Known rows, with every way that one mark hangs from another
livil{lukofo{dapu zipuz}}: -36 -2 -17 -16 5 14 15 24 14 14 0 -9 27 30 10 -24 17 7 0 4 35 -6 3 21 -9 -13 -14 -5 -18 -5 6 -14 -30 21 24 -25 -22 47 3 16 -5
livil{lako{dizo{livi} megur vadi zuge} lukofo}: -37 13 -49 -37 -9 22 16 33 19 44 -2 -9 35 32 -7 -16 -10 5 -14 9 -2 16 83 12 3 -10 -12 3 -4 2 5 -30 -33 31 -16 -16 -32 24 15 19 -34
zuge{lako{dizo livil{lukofo{famel zipuz}}}}: -35 7 -36 -18 -5 22 24 33 14 11 -6 1 19 19 4 -32 0 11 -4 -1 -14 13 22 23 -13 -5 -12 1 -26 -15 -3 8 -30 24 4 -23 -43 37 21 16 -25
lukofo{famel}: -27 -2 -3 -26 13 20 -6 23 25 2 4 -11 24 22 9 -23 8 6 9 -18 16 10 -2 28 -13 -9 -14 -7 6 -17 6 -4 -33 26 10 -22 -25 38 5 14 -13
lako{dizo{livi{bigud megur}} livil{lukofo}}: -36 1 -66 -28 -9 12 13 30 22 -20 5 -38 33 16 -3 -37 19 10 2 24 -20 20 81 28 0 -4 -5 -4 -16 3 4 5 -31 22 -4 -10 -35 30 43 17 -38
dapu{lukofo{famel lurel zipuz}}: -34 3 -10 -19 23 21 16 15 2 -1 8 0 40 26 12 -26 18 -2 7 -6 36 -14 -36 28 -14 -12 -17 -12 -8 -13 3 -20 -19 19 52 -34 -11 29 -9 19 -14
dizo{lako{livil{lukofo{gikat}} vadi zuge} livi}: -33 3 -50 -24 -28 2 7 31 15 29 0 -21 37 27 8 -16 10 3 -2 27 30 -2 62 10 9 -12 -7 1 -14 -4 14 -16 -38 31 0 -17 -29 43 13 7 -26
livil{lako{dizo zuge} lukofo}: -30 15 -56 -30 2 33 13 32 20 27 5 -4 25 26 6 -20 -7 5 -5 -29 9 13 53 7 -3 -12 -17 0 -4 -11 12 -18 -45 27 -22 -10 -35 35 25 8 -22
famel{lukofo{zipuz}}: -39 5 13 -20 -4 26 18 8 20 -8 -6 -16 42 21 8 -28 7 0 9 13 17 -25 -26 22 -16 -2 -15 -12 -4 -11 20 -12 -19 27 13 -24 -18 37 9 6 -11
dizo{lako{livil vadi zuge} livi{gufu megur}}: -26 1 -25 -48 -7 4 19 26 22 8 3 -35 57 30 4 -28 18 -1 4 42 27 -9 53 24 16 -3 -10 -1 -7 4 14 -13 -43 23 -2 -17 -17 26 26 18 -32
zuge{lako{dizo livil megur{livi} vadi}}: -29 1 -4 -35 -42 32 21 25 30 17 -6 -41 29 47 -8 -39 0 5 -17 5 -25 13 47 26 -13 6 -13 15 -11 0 -2 7 -25 28 -37 -13 -27 29 4 30 -31
lako{dizo{livi{bigud}} megur vadi}: -40 1 -17 -34 -8 16 6 30 27 -13 -8 -35 35 31 -6 -31 6 1 -3 39 -25 18 62 31 -7 2 -9 -7 2 1 -1 -18 -17 31 -28 -16 -28 22 24 21 -35
lako{livil}: -27 -3 -12 -29 -9 23 7 24 30 3 5 -28 20 37 5 -32 9 6 6 -16 -7 4 7 25 -13 -2 -14 -2 -4 -15 13 -1 -35 28 -19 -15 -27 39 11 13 -14
megur{lako}: -23 -3 24 -30 4 24 9 16 31 -15 -2 -26 23 43 12 -28 8 6 13 -16 18 25 22 22 -6 -2 -14 -5 2 -12 21 -6 -31 25 -25 -16 -18 47 1 17 -14
megur{lako{livil vadi zuge} livi{bigud gufu}}: -14 -5 26 -39 12 27 22 33 17 -5 -11 -61 43 67 5 -36 22 -6 -3 -1 44 -17 27 23 7 9 -13 3 -21 14 12 -28 -49 23 -4 -8 -11 41 25 27 -29
lako{vadi}: -23 -3 11 -30 -5 19 -1 22 26 5 -1 -28 34 33 4 -31 13 0 2 -3 0 -1 13 21 -11 -2 -13 -5 5 -11 11 -13 -29 31 -16 -22 -17 36 5 13 -10
gufu{lako{dizo livil megur vadi zuge}}: -25 4 -14 -39 -10 34 19 35 29 19 2 -29 25 53 -19 -33 -8 3 -2 -6 -14 0 6 25 0 -1 -15 -3 2 -7 0 -20 -36 33 -42 -13 -30 35 13 22 -26
zuge{lako{dizo livil{lukofo{dapu gikat}} vadi}}: -32 0 -27 -13 -29 21 9 34 20 18 -7 -23 2 23 1 -31 11 8 -15 -15 0 15 42 22 -10 -8 -10 3 -27 -3 -1 7 -40 31 17 -15 -37 42 1 11 -19
livi{gufu}: -25 1 19 -32 13 22 6 23 36 -7 -6 -21 37 36 11 -28 11 0 8 -14 18 -6 3 25 -12 0 -16 -5 1 -6 16 -1 -39 27 -3 -20 -14 31 13 6 -11
lako{livil megur vadi zuge}: -26 -3 -6 -35 -12 24 14 32 18 36 9 -26 24 55 -7 -26 0 3 -4 8 -4 -15 9 25 -1 -2 -15 2 -6 -5 8 -23 -40 32 -30 -15 -21 41 7 25 -20
gufu{lako{vadi}}: -18 -1 18 -34 2 24 3 20 33 0 -1 -32 39 41 -7 -34 9 2 4 -13 5 -7 -1 23 -7 -5 -12 -9 11 -10 11 -5 -28 33 -12 -24 -16 34 1 12 -12
lurel{lukofo{gikat zipuz}}: -31 -6 -12 -3 2 12 11 15 13 -34 -5 -26 35 19 7 -28 12 5 9 -1 32 -19 8 19 -14 -11 -12 -10 -8 -20 11 -10 -31 25 -11 -22 -29 46 18 7 -10
sani{lako{dizo{livi{gufu megur vadi}}} lukofo}: -41 -9 -50 -32 2 18 9 10 18 -38 1 -35 44 13 1 -25 17 3 14 27 -4 47 48 29 -10 -4 -11 -10 1 15 14 13 -2 30 4 -22 -10 7 52 14 -17
lukofo{dapu famel lurel zipuz}: -39 -4 -16 -18 26 14 10 24 10 5 6 -7 15 23 9 -24 19 4 2 -11 47 5 -41 33 -16 -15 -16 -12 -9 -11 -11 -20 -32 16 50 -29 -18 38 -13 33 -11
livi{bigud gufu{lako{dizo livil}} megur vadi}: -20 -7 -29 -41 28 27 22 30 22 -53 -6 -59 35 39 -12 -43 21 4 10 15 2 -7 25 39 -2 4 -12 -15 -3 12 8 17 -27 27 5 -10 -13 25 43 12 -36
koru{lukofo{dapu famel gikat}}: -32 -7 -21 -9 10 15 -20 23 20 -3 3 -22 0 12 5 -22 11 7 7 -23 31 3 -10 30 -12 -21 -13 -8 -12 -14 -8 -12 -49 27 34 -24 -29 42 -15 14 -9
dapu{lukofo}: -27 4 1 -28 1 29 7 12 23 0 9 -15 39 34 13 -28 15 0 9 -17 12 -7 4 22 -8 -8 -17 -6 0 -10 21 -8 -22 28 16 -21 -13 32 2 2 -9
dapu{lukofo{gikat}}: -30 0 -1 -15 -6 25 -2 12 23 -11 3 -14 31 27 14 -22 14 -1 10 -16 28 -12 11 22 -12 -12 -14 -7 -1 -11 23 -2 -24 31 19 -23 -15 37 -7 -5 -10
zuge{lako{vadi}}: -22 2 16 -31 -11 22 9 18 28 11 1 -21 32 36 5 -35 7 2 -5 -5 -14 2 29 22 -11 0 -14 1 1 -10 12 8 -28 33 -19 -21 -18 33 8 13 -16
livil{lako lukofo{famel}}: -26 5 -31 -25 15 21 0 25 13 29 4 -6 26 21 5 -12 3 13 -3 -28 31 4 38 18 -9 -15 -13 0 -7 -11 12 -3 -38 25 28 -21 -28 34 -2 13 -17
livil{lako}: -27 3 -16 -33 1 25 4 17 28 7 3 -21 27 29 7 -22 1 7 1 -23 12 3 37 18 -13 -8 -16 -2 3 -15 20 -3 -33 27 -17 -17 -25 30 0 10 -16
dapu{lukofo{famel gikat lurel zipuz}}: -37 -1 -12 -5 18 17 7 15 2 -11 2 0 31 19 12 -21 18 -3 8 -6 51 -19 -29 28 -18 -16 -14 -13 -10 -13 6 -15 -21 21 58 -36 -10 34 -19 12 -15
dizo{lako livi{bigud megur}}: -33 0 -43 -37 -7 1 7 12 24 -33 12 -39 53 18 8 -27 20 8 9 55 15 10 82 29 5 -6 -8 -8 4 -1 17 7 -22 19 -17 -13 -19 28 28 17 -34
sani{lukofo{dapu gikat}}: -35 -9 -13 -10 -19 19 -7 12 22 2 0 -32 9 17 5 -21 11 6 3 -21 31 12 0 23 -18 -15 -13 -6 -8 -8 14 -3 -32 30 9 -21 -19 42 -3 9 2
zuge{lako{dizo vadi}}: -28 7 2 -32 -17 28 10 23 33 0 -6 -20 27 26 4 -39 2 0 -5 -8 -31 22 37 21 -14 2 -15 -1 1 -13 4 4 -27 33 -34 -17 -29 28 17 12 -20
famel{lukofo{dapu gikat}}: -41 0 10 -12 -11 26 -3 11 25 -3 -2 -23 16 15 10 -19 14 3 6 -19 45 -11 -20 26 -14 -11 -13 -12 -6 -5 17 -5 -33 30 49 -16 -19 43 -11 4 -8
sani{lukofo{gikat}}: -31 -6 -9 -11 -22 21 -7 10 25 -5 -1 -30 19 18 4 -23 4 5 6 -15 13 7 11 19 -21 -10 -12 -5 -1 -13 21 4 -28 33 -21 -23 -17 40 7 3 -2
zuge{lako}: -27 5 4 -29 -6 25 11 15 35 2 6 -14 27 35 10 -33 2 7 2 -16 -10 10 28 23 -13 -3 -16 1 2 -13 15 19 -30 30 -23 -17 -22 35 12 11 -17

Rows
-36 8 -48 -39 0 10 9 23 25 -4 11 -23 46 30 15 -22 9 1 7 34 20 7 57 19 9 -6 -13 -9 3 -5 14 -16 -31 25 -24 -8 -25 33 38 12 -31 | dizo{lako{zuge} livi{bigud}}
-26 -3 -7 -32 14 9 28 21 22 -7 -2 -36 38 41 5 -32 25 8 5 -3 31 22 49 27 4 -3 -8 0 -21 13 13 5 -44 16 30 -19 -7 33 8 32 -34 | dizo{livi{gufu megur{lako{livil{lukofo{lurel}}}}}}
-42 -9 -15 -5 21 10 1 24 10 -8 0 -6 8 16 10 -19 18 3 4 -10 63 0 -34 33 -20 -18 -13 -13 -10 -12 -9 -16 -35 18 53 -31 -19 43 -22 26 -12 | lukofo{dapu famel gikat lurel zipuz}
-24 -12 -1 -36 0 8 14 20 17 -31 -1 -61 37 39 -3 -39 27 6 7 35 5 14 73 33 7 2 -3 -6 -13 5 14 -8 -29 25 -10 -15 -20 36 19 30 -37 | dizo{livi{bigud megur{lako{livil vadi}}}}
-27 0 2 -31 -4 32 11 22 30 -40 -10 -49 32 42 10 -37 14 1 4 -7 19 33 50 23 -7 4 -12 -1 -3 -2 8 -11 -28 20 -34 -5 -23 42 21 24 -29 | megur{lako{dizo} livi{bigud}}
-38 -8 -20 -4 13 9 -9 22 10 -11 -4 -15 7 11 6 -23 10 5 9 3 39 -13 -20 30 -14 -21 -12 -11 -20 -16 -10 -21 -41 24 32 -32 -31 43 -14 14 -8 | koru{lukofo{dapu famel gikat zipuz}}
-31 -5 -13 -11 14 16 -9 22 21 -7 4 -10 12 18 8 -19 13 3 6 -29 37 10 -12 29 -19 -13 -12 -10 4 -16 1 -1 -37 24 25 -24 -16 39 -14 19 -18 | lukofo{famel gikat lurel}
-32 -6 -16 -14 25 13 11 21 3 -9 4 -19 27 16 7 -25 20 9 6 -15 46 -6 -23 29 -9 -17 -14 -11 -13 -16 -7 -24 -35 18 47 -21 -34 43 14 24 -7 | lurel{lukofo{dapu famel zipuz}}
-38 -10 -25 -19 -14 23 -2 8 16 6 20 -24 18 26 5 -19 12 10 5 -18 14 31 0 25 -16 -12 -15 -5 -9 -2 14 -1 -16 27 3 -19 -19 28 16 20 10 | sani{lako lukofo{dapu}}
-39 -7 -38 -2 -4 10 17 28 6 9 1 -17 7 28 6 -24 21 7 -6 -7 45 -9 -11 24 -15 -15 -11 -5 -30 -5 -1 -8 -38 19 39 -25 -21 48 -14 22 -12 | lako{livil{lukofo{dapu gikat lurel zipuz}}}
-36 -8 -16 -11 17 14 -10 24 18 1 7 -12 0 17 10 -18 19 5 2 -36 57 13 -23 33 -17 -19 -13 -11 -2 -10 -6 -8 -42 22 56 -23 -18 41 -23 25 -13 | lukofo{dapu famel gikat lurel}
-23 -2 13 -32 12 24 7 23 32 -20 -8 -48 49 44 9 -34 22 -3 1 0 35 -18 24 28 -10 4 -14 0 -6 9 11 -1 -37 21 4 -14 -8 30 24 14 -21 | megur{livi{bigud gufu}}
-26 5 -21 -33 -8 34 12 28 42 -13 -2 -31 21 33 -6 -38 1 7 8 -31 -19 18 2 24 -11 -2 -15 -7 2 -16 6 3 -32 29 -31 -14 -37 33 16 10 -20 | gufu{lako{dizo livil}}
-22 -2 -19 -24 -9 17 13 29 12 30 6 -31 25 39 -1 -33 20 4 -11 -16 2 -3 7 19 -9 -4 -12 -1 -15 -4 4 -9 -37 26 12 -21 -14 37 1 25 -16 | lako{livil{lukofo{lurel}} vadi}
-28 6 -18 -35 -9 28 4 26 25 4 -8 -26 27 21 0 -28 1 1 -5 -14 -8 16 47 17 -14 -3 -15 -4 3 -15 9 -18 -29 29 -27 -17 -32 23 7 10 -20 | livil{lako{dizo vadi}}
-29 -3 -14 -14 22 14 12 19 6 -17 1 -18 38 17 6 -27 13 8 9 -8 29 -10 -11 25 -11 -12 -14 -10 -6 -22 1 -17 -31 21 16 -23 -33 40 23 19 -11 | lurel{lukofo{famel zipuz}}
-35 -8 -8 -13 11 15 -15 25 24 -1 1 -11 4 15 10 -15 15 7 7 -25 52 10 -7 32 -14 -18 -12 -8 -3 -12 1 -7 -40 26 44 -22 -27 45 -15 14 -9 | lukofo{dapu famel gikat}
-26 -5 -4 -36 -3 35 13 20 25 -31 -16 -46 26 45 12 -31 15 0 7 -8 23 45 33 19 -8 2 -15 -1 6 1 9 -6 -15 26 -17 -10 -14 45 15 22 -25 | megur{lako{dizo} livi{vadi}}
-27 -5 -18 -20 21 19 0 22 11 0 11 -26 19 18 6 -24 21 11 5 -42 40 8 -11 30 -6 -18 -15 -8 -5 -13 -5 -16 -43 22 48 -13 -33 41 13 24 -8 | lurel{lukofo{dapu famel}}
-30 -1 -3 -14 9 22 -9 17 16 -5 3 -5 27 19 13 -17 15 1 12 -21 40 -8 -2 27 -11 -15 -12 -9 -2 -14 15 -6 -27 29 48 -26 -18 37 -12 0 -11 | dapu{lukofo{famel gikat}}
-25 -7 -37 -40 8 31 24 27 12 -26 3 -39 15 44 4 -34 11 4 14 5 7 35 35 25 8 -2 -15 -7 -2 -3 12 -9 -32 27 -27 -5 -20 50 33 24 -32 | livi{megur{lako{dizo livil zuge}} vadi}
-41 -9 -6 -9 0 12 3 21 21 -15 -6 -14 16 22 11 -22 14 3 7 5 47 -8 -5 26 -17 -14 -13 -10 -10 -11 8 -11 -30 24 12 -27 -23 47 -11 10 -6 | lukofo{dapu gikat zipuz}
-21 8 -11 -41 23 31 17 26 41 -21 3 -23 46 34 -5 -36 4 -1 12 -15 20 -2 12 27 3 -5 -17 -10 10 -1 8 -2 -50 24 -16 -14 -18 29 29 12 -25 | livi{gufu{lako{dizo zuge}} megur}
-18 -5 16 -35 -5 26 9 20 26 -6 0 -57 51 61 -18 -33 13 3 -8 18 21 -23 27 31 -5 1 -10 1 4 10 4 -4 -21 27 -16 -17 -7 32 1 28 -26 | gufu{lako{megur{livi{bigud}} vadi}}
-36 -1 -39 -48 2 13 27 30 18 14 -3 -27 39 53 7 -14 5 3 5 47 23 -3 36 26 9 -2 -16 -1 -3 11 14 -7 -24 31 -1 -13 -12 28 28 16 -36 | dizo{lako{livil megur zuge} livi{gufu vadi}}
-24 -8 -15 -42 40 13 14 19 26 -48 -3 -52 54 39 -5 -35 26 3 14 32 24 -10 40 38 4 -3 -9 -17 9 20 13 17 -20 29 30 -20 0 20 36 12 -37 | dizo{livi{bigud gufu{lako} megur vadi}}
-28 4 -24 -27 -6 23 13 21 18 32 6 -14 28 41 -3 -12 -5 15 -9 -4 15 -5 59 18 -9 -10 -14 6 -8 -3 19 1 -30 26 -12 -17 -20 34 -7 16 -20 | livil{lako{megur} lukofo}
-20 4 -28 -40 24 30 23 34 31 -30 6 -43 39 40 -11 -43 10 1 9 -3 8 -15 22 34 7 1 -14 -11 -6 4 7 -1 -51 22 -18 -6 -24 29 46 15 -34 | livi{bigud gufu{lako{dizo livil zuge}} megur}
-48 -1 0 -5 -2 20 13 9 12 -10 -4 -17 20 15 10 -23 17 -1 3 -4 57 -21 -47 27 -20 -12 -14 -16 -13 -5 7 -14 -28 22 57 -25 -12 41 -19 16 -11 | famel{lukofo{dapu gikat lurel zipuz}}
-28 4 -11 -24 21 26 5 16 11 7 15 -7 31 28 11 -25 19 -1 5 -32 29 1 -25 29 -12 -13 -17 -9 0 -11 4 -12 -26 23 56 -25 -9 28 -10 18 -15 | dapu{lukofo{famel lurel}}
-25 -4 4 -41 7 13 12 17 23 -5 4 -32 43 39 4 -30 15 0 10 19 24 22 56 22 14 -6 -8 -5 5 0 14 -23 -38 26 -12 -18 -15 42 14 28 -30 | dizo{livi{megur{lako{vadi zuge}}}}
-24 1 -11 -29 -9 20 11 24 12 40 1 -22 34 43 -9 -14 -1 11 -15 6 11 -13 61 18 -7 -8 -12 6 -8 0 17 -10 -28 29 -7 -21 -17 32 -11 19 -19 | livil{lako{megur vadi} lukofo}
-39 3 4 -11 -8 26 3 8 23 -9 1 -22 24 17 8 -24 12 -2 5 -23 31 -12 -24 23 -20 -7 -14 -12 1 -8 16 -1 -31 28 30 -19 -9 37 -10 9 -17 | famel{lukofo{gikat lurel}}
-27 2 -1 -41 -14 33 20 39 29 23 -11 -40 39 54 -7 -31 4 -6 -10 1 12 -8 18 24 -3 6 -16 9 -11 9 -2 -26 -44 26 -21 -12 -20 29 16 26 -28 | lako{dizo livil megur{livi{gufu}} vadi zuge}
-36 -10 -24 -6 1 17 -10 15 11 10 8 -23 0 11 3 -18 16 6 -1 -37 49 20 -28 30 -21 -20 -13 -9 -9 -9 -2 -6 -36 24 48 -25 -15 38 -15 24 -4 | sani{lukofo{dapu famel gikat lurel}}
-44 5 -24 -33 -15 20 7 24 40 -5 -5 -16 28 27 2 -25 -3 5 5 10 -21 36 46 27 -12 -3 -13 -3 8 -8 3 -7 -20 29 -31 -17 -31 26 13 17 -29 | lako{dizo{livi} megur}
-37 -5 -19 -23 -33 28 4 14 15 4 8 -26 29 29 -11 -21 -2 6 -3 15 -29 33 30 24 -19 -1 -13 -1 -3 -2 9 -8 -4 32 -49 -21 -21 19 21 24 -2 | sani{lako{dizo megur vadi} lukofo}
